In the rows, zero is written as 128.
Known rows, with every step that occurs:
derevof-ledege-nefi-divez: [ 76 133 112 185 177 137 117 140  97 116 156 143  89 105 159 114 131 154
 142 151 145 151 132 147  72  75 130 156  88 153 110 148 138 128  93 146
  85 114]
rotiz-peloral-fevu-derevof: [112 150 110 164 156  91  96 131  98 118 146 129 102 123 160 127 144 167
 147 123  98 198 137  98 109  84 183 151  98 170 118 174  72  98  71 150
 124 127]
nolug-derevof-ledege-nefi-divez: [ 63 123 100 185 197 124 112 127 102 127 150 148 105  95 175 107 128 130
 157 139 125 174 137 119  68  72 148 158  75 147 113 172 150 127  90 153
  90 123]
zefe-derevof-fevu: [ 96 122  66 159 132 108 118 133 103  96 130 127 133 109 145 133 151 106
 144 151  99 182 122 107  92  97 164 127 107 162 100 172 117 124  94 169
 117 127]
nefi-nolug-derevof: [ 94 146  88 155 127 107 118 143  89 129 130 122 129  92 146 140 104 105
 140 130 121 182 126 136  99  91 162 137 109 167 131 187 129 140  76 187
 111 110]
fevu-peloral: [102 162 113 159 116 137 105 143 104 104 149 128  88 125 143 107 126 145
 154 133 149 165 113 136  97  89 140 147 114 185 122 146 136 114 110 148
 125 114]
rotiz-peloral-fevu-derevof-zefe: [ 95 145 124 141 135  79  88 130  83 133 145 142  90 122 164 134 140 158
 144 128 113 196 136  94 105  87 159 150 101 186 108 178  76 115  85 126
 129 133]
fevu-derevof-ledege-nefi-nolug: [ 77 130  74 182 144 127 120 148  75 118 131 113 107  75 148 112 115 118
 154 139 117 175 152 158  84  75 189 158  90 158 123 208 131 121  90 130
  73 102]
rotiz-peloral-fevu-derevof-ledege-nefi: [ 87 130  95 190 186 126 101 125 102 118 150 130  85 100 179 107 147 167
 163 120  98 185 148 103  89  74 196 168  76 166 105 199  96  91  75 126
  94 125]
nolug-nefi-ledege-derevof-fevu-peloral: [ 78 144  82 191 190 140 132 104  62 124 149 161 105  95 162 110 138 136
 204 123 118 182 151 112  67 104 162 184  85 210 124 184 139  91 114 113
 137 112]
zefe-derevof-ledege-nefi-divez-bemi: [ 63 108  61 195 184 144  97 132 102 105 148 141  89  87 154 111 139 116
 144 173 129 162 129 123 116  72 165 177  96 154  95 165 147 148  61 125
  90 112]
nolug-derevof-zefe: [ 70 136 123 132 101  86 103 135 100 139 140 137 131 109 156 127 127 100
 137 143 128 181 128 109  89  93 131 131 108 170 107 168 142 144 104 144
 130 136]
divez-nefi-ledege: [103 148 115 187 143 121 127 143  98 118 158 122 103  98 153 123 133 139
 149 164 150 150 150 153  74 109 136 157  78 205 115 136 146  94  94 141
 109 103]
bemi-divez-nefi: [127 131 121 193 139 118 136 123 112 127 159 130  99 126 138 143 128 133
 117 146 131 145 123 164  81  90 133 143  58 179 111 124 134 154  81 156
 101 102]
peloral-fevu-derevof-nolug-nefi-lali: [ 87 124  93 198 146  71 130 125  86  88 124 150 148 117 158 146 119 168
 185 152  68 187 166 155  78 124 117 137 104 193 101 170 141 152  81 146
 119  87]
bemi-divez: [ 99 153 120 166 133 111 132 142 106 121 150 125 110 133 128 143 120 124
 117 142 123 155 106 152  91  80 138 140  98 156 118 124 128 152  85 157
 105 110]
lali-nefi-nolug-derevof: [104 139  73 189 141 118 129 122 104 125 140 134 133  85 140 132 122 110
 152 115 113 202 134 144 102  98 154 139  91 175 133 180 139 128  66 169
 107 100]
zefe-derevof-ledege-nefi: [ 77 116  77 184 149 136 112 136 127  97 145 115 100  89 159  99 136 112
 155 157 119 173 136 137  91  90 171 146  86 154  95 177 150 118  90 136
  70 114]
bemi-divez-nefi-ledege-derevof-fevu: [106 124  85 202 205 126 147 109  72 139 150 150 122  99 152 139 123 115
 145 148 105 169 143 135  64  91 178 163  58 199 125 171 105 121  85 142
 123 104]
fevu-derevof-nolug-nefi-divez-bemi: [ 63 120  80 182 156  77 114 129  60 110 137 147 113 103 140 135 121 132
 157 174  97 166 152 144 110  83 128 173 108 179  99 150 168 178  74 132
 140  98]
zefe-derevof-ledege: [ 77 132  71 162 137 124 101 148 118  98 141 121 116 103 149 101 133  88
 136 163 113 180 132 138 106  82 164 125 106 159 111 172 131 123  88 160
  88 134]
divez-nefi-ledege-derevof: [104 141 100 186 167 121 121 132 102 128 158 128 115  85 157 113 115 126
 147 160 131 173 158 148  85 106 174 151  70 203 124 171 130  93  87 137
 115 100]
derevof-fevu: [ 95 140  97 155 121 115 130 134  92 111 136 137 136 116 142 146 150 124
 133 143 112 156 126 112  76  95 137 131 104 168 105 159 121 122 107 169
 136 133]
nefi-ledege-derevof-nolug: [ 68 156  77 150 158 111 119 157  85 109 134 123 126  86 140 111  85 115
 150 174 102 182 148 160  98 100 167 145 117 200 126 184 130 125  92 159
 130  91]
fevu-derevof-nolug: [ 82 140  87 146 112  72 113 162  86  96 122 113 131 110 135 119 108 117
 143 162  89 185 139 151 100  85 158 123 117 176 109 174 141 141 100 160
 126 109]
ledege-derevof-nolug-nefi: [ 81 131  96 168 135  96 128 122  94 117 136 135 130  94 143 125  97 127
 149 159  90 176 154 167  89 116 143 131  85 187 107 169 170 154  91 167
 131  91]
rotiz-peloral-fevu-derevof-nolug-nefi: [ 96 136 100 179 163  72 111 122  80 109 139 136  91 112 162 131 126 171
 171 134  76 188 157 129  89 102 153 158  84 193 100 174 125 124  73 159
 129 103]
divez-nefi: [120 133 118 180 113 119 124 128 116 116 154 123 109 109 150 132 136 143
 125 151 137 148 137 153  82 104 132 129  68 184 106 138 147 123  96 158
 117 110]
divez-nefi-nolug-derevof: [113 123  87 182 136 110 121 129  95 133 140 128 118  84 154 141 109 116
 142 135 127 172 144 149  89  96 158 135  74 188 124 187 139 136  73 182
 113  99]
rotiz-peloral-fevu: [116 164 121 163 154 117 102 129 114 114 154 138  87 124 158 139 139 173
 134 123 120 170 124 109 104  96 150 145 104 180 114 151  84 105  70 177
 128 123]
peloral-fevu: [110 148 106 175 131 116 108 129 113 114 153 130 123 120 148 142 141 154
 130 156 105 162 137 121  99  94 128 138  91 167 108 142 112 110  81 173
 120 125]
peloral-fevu-derevof-nolug-nefi-divez: [ 93 117  97 197 184  58 114 120  63 105 143 158 111 116 154 142 129 176
 168 167  72 187 167 137  83  90 117 158  82 170 105 145 137 144  77 159
 116 103]

Rows:
[102 132  83 193 188 107 139 134  82 128 146 138 101  91 138 127  79 118
 145 166 106 170 146 187  82  96 167 157  70 214 124 166 133 149  75 165
 118  71]  bemi-divez-nefi-ledege-derevof-nolug
[ 62 142  89 157 142 117 107 139 111 122 139 138 136  98 160 106 127  86
 131 136 109 180 135 117  86  74 154 129  97 152 120 184 140 126  96 162
 115 147]  nolug-derevof-ledege
[110 145 109 192 160 111 124 124 110 111 161 153 105 116 141 128 146 156
 143 136 135 178 129 149  97  93 110 139  91 168 120 113 130 129  81 155
 106 112]  lali-nefi-divez
[120 134 126 201 146 110 147 126 114 110 146 147 119 133 142 155 118 151
 137 135 137 148 122 185  75 111 118 128  77 191 117 132 120 171  77 149
  99  80]  bemi-divez-nefi-lali
[123 124  93 195 164 108 135 119  92 145 143 133 105  97 141 154  99 108
 133 125 121 167 129 163  87  84 165 147  62 178 132 173 129 165  63 182
 101  90]  bemi-divez-nefi-nolug-derevof
[ 81 137 109 168 113 102 133 134  98 106 139 128 115 109 140 136 114 139
 151 161 105 153 142 172  78 115 106 135  98 186  96 135 180 154  99 170
 122  97]  derevof-nolug-nefi
[122 117  63 190 160 144 124 109  66 127 133 150 102  86 162 134 122 127
 176 108 129 174 138 124  76  87 166 156  72 211 130 211 124 129  94 178
 143 109]  divez-nefi-nolug-derevof-fevu-peloral
[ 70 121  79 189 149 138 122 143 129  81 130 132 126  98 164 108 122 129
 176 148 124 181 131 159  83 108 159 134 104 171 105 182 142 138  86 129
  67  92]  zefe-derevof-ledege-nefi-lali
[107 147 113 197 168 120 141 135  93 131 161 128  90 111 145 134 126 132
 144 156 140 150 134 167  75  95 139 165  75 193 118 123 136 123  82 136
  95  95]  bemi-divez-nefi-ledege
[ 84 141 122 131 104  96 102 131  96 137 143 139 124 107 143 127 112 114
 126 151 128 183 134 138 103  99 146 128  96 180 118 175 119 144 102 133
 127 124]  ledege-derevof-zefe
[117 149  79 188 123 131 134 138 100 113 145 134 111  93 127 138 126 127
 141 126 129 175 130 171 101 101 142 136 103 181 129 152 130 127  71 165
 101  94]  lali-nefi-nolug
[ 92 118  91 191 144  74 120 120  82 106 137 138 128 109 150 136 132 151
 166 164  57 183 171 138  82 103 132 147  80 179  95 162 155 133  84 155
 120 105]  peloral-fevu-derevof-nolug-nefi
[ 72 130  73 179 154 100 125 146  91  91 137 125 108  88 150 114 112 114
 191 186 104 182 154 162  85 122 134 158 111 197  97 151 183 125  87 148
  99  82]  zefe-derevof-nolug-nefi-ledege
[ 82 129  88 153 140 105 123 121  97 122 129 142 157 108 157 139 148 103
 142 129  98 181 130  87  79  92 153 131  96 158 111 186 127 127  97 178
 142 143]  nolug-derevof-fevu
[ 57 136 127 162 143 101 118 121  74 147 155 148 114  89 155 120 124 116
 173 160 132 176 161 137  79 119 132 167  82 198 116 161 153 117 108  98
 116 110]  nolug-nefi-ledege-derevof-zefe
[ 90 127 121 153 113  71  95 132  81 130 143 138 122 120 148 136 145 137
 141 156  98 190 148 106 100  85 139 144  99 172 103 171 103 120  98 120
 119 136]  peloral-fevu-derevof-zefe
[116 140 124 187 120 115 135 136 118 100 141 140 130 118 153 140 128 159
 143 141 145 152 137 172  77 124 116 117  91 200 112 143 130 141  90 157
 113  92]  divez-nefi-lali
[ 64 150 100 175 140 108 137 149  78 107 140 130 111  97 147 126 112 133
 176 172 117 159 156 172  66 117 111 160 110 202 100 140 181 123 101 151
 116  84]  derevof-nolug-nefi-ledege
[ 80 122  78 183 129  91 132 137 108  72 121 139 134 109 148 133 106 134
 186 165 101 184 139 179  86 140 114 120 119 197  94 157 169 173  81 166
 100  69]  zefe-derevof-nolug-nefi-lali
[ 90 128  91 164 116 107 119 121  83 145 139 147 119  85 144 137 122 101
 155 125 127 204 138 142  96  99 130 138  94 190 125 184 139 147  79 146
 114 108]  lali-nefi-nolug-derevof-zefe
[ 77 128  98 170 117  74 127 138  80 105 129 123 127 108 143 124 119 129
 166 157  87 180 154 158  82 107 133 137  94 176  98 161 178 148 103 150
 118 102]  fevu-derevof-nolug-nefi
[ 98 118  73 201 178 126 129 122  87 145 142 145 102  88 152 134  98  84
 127 126 119 165 136 166  83  66 163 148  57 177 135 189 127 163  68 175
  94 107]  bemi-divez-nefi-nolug-derevof-ledege
[ 77 137  99 174 137  92 137 127  96  96 126 154 151 104 149 136  88 141
 169 147  98 178 150 183  83 136 129 119 108 202 114 178 155 172  87 163
 128  69]  ledege-derevof-nolug-nefi-lali
[119 109  73 195 177 112 147 106  66 148 133 148 126  96 147 170 116 102
 137 118 106 165 130 137  66  81 165 151  57 179 124 190 116 165  69 187
 124 104]  bemi-divez-nefi-nolug-derevof-fevu
[ 59 121  96 180 153 137 118 128 122 123 145 123 122  85 171 102 132 107
 151 139 116 173 138 121  72  84 167 149  74 149 106 190 161 124  96 146
  93 124]  nolug-derevof-ledege-nefi
[ 79 166 100 160 157 113 117 142  98 123 148 124 131  93 146 109 111 116
 148 154 123 185 146 136  97 100 177 150 105 181 130 170 119  98  91 139
 117 108]  nefi-ledege-derevof
[ 83 144 129 182 123 106 142 130 113 100 142 146 144 124 153 145 131 153
 168 131 133 153 141 163  73 136  98 132 106 182 105 135 156 147  96 141
 106  93]  nolug-nefi-lali
[102 145  87 157 153  82  99 138  88 101 132 128  98 117 155 130 115 164
 150 139  79 197 141 122 107  86 173 143 110 191 111 186  90 123  68 174
 135 107]  rotiz-peloral-fevu-derevof-nolug
[ 93 138  89 197 156 129 114 119 100 114 160 157 109 108 131 135 152 140
 133 143 134 165 124 137 126  86 116 160 106 176 114 118 136 145  60 133
 130 111]  lali-nefi-divez-bemi
[ 73 149 109 184 164 114 128 123  95 132 157 135 127  92 151 111 125 125
 169 153 116 176 161 142  83 117 154 166  86 185 120 161 154 102  91 120
 108 105]  nolug-nefi-ledege-derevof
[ 81 149 103 165 142 116 102 139  89 118 150 143 110 115 134 142 135 135
 117 163 140 148 121 129 123  79 128 160 120 165 110 128 128 154  68 147
 141 116]  nefi-divez-bemi
[ 52 117  85 191 177 124 102 133  77 123 145 139 103  92 155 110 141 127
 144 159 120 163 143 121 106  56 169 183  95 151 105 175 139 140  75  99
 103 120]  fevu-derevof-ledege-nefi-divez-bemi
[101 116 107 161 112  97 112 129  76 152 139 140 104  82 156 145 110 112
 139 140 145 175 145 147  83 101 133 139  73 200 120 189 131 154  88 156
 120 104]  divez-nefi-nolug-derevof-zefe
[130 136  95 183 116 119 129 141  91 122 145 120 104  92 139 148 112 138
 124 146 143 148 141 179  86 103 142 137  81 196 122 162 131 135  81 178
 109  88]  divez-nefi-nolug
[ 75 134 124 129  88  69 103 147  82 129 136 124 120 117 143 122 134 116
 139 153 129 183 140 125  96  90 140 135 114 172 107 170 125 135 114 111
 117 133]  fevu-derevof-zefe
[ 55 128 101 185 156 136 127 131 124 109 131 144 141  96 175 112 122 123
 177 129 120 176 135 135  65 103 147 138  93 166 113 196 148 140  95 140
  92 105]  nolug-derevof-ledege-nefi-lali
[ 88 118  78 174 124  92 120 133 106  90 134 127 112 102 144 125 115 116
 166 172  96 176 143 160  94 118 133 134 102 177  91 152 184 155  84 168
 106  91]  zefe-derevof-nolug-nefi
[ 77 135 114 189 152 114 116 116  84 125 158 156 104 114 140 144 147 145
 142 160 135 138 136 132 108  96 105 175  99 168 102 116 162 160  69 131
 132 110]  nolug-nefi-divez-bemi
[ 75 136 107 178 134 152 124 137 115 112 144 119 102  96 156 109 135 132
 139 149 132 147 136 150  74  88 149 148  84 158 103 165 155 115 102 139
  89 118]  derevof-ledege-nefi
[ 68 142  92 157 127  99 106 150 101 112 136 124 132 106 150 100 134  98
 134 145 106 181 141 133  93  65 169 133 100 153 118 183 124 117 107 131
 100 141]  fevu-derevof-ledege
[ 81 156  71 164 181 148 118 128  69 115 140 149 109  96 154 104 125 125
 183 130 123 187 135 106  84  90 183 171 104 208 134 196 108  86 113 131
 145 121]  nefi-ledege-derevof-fevu-peloral
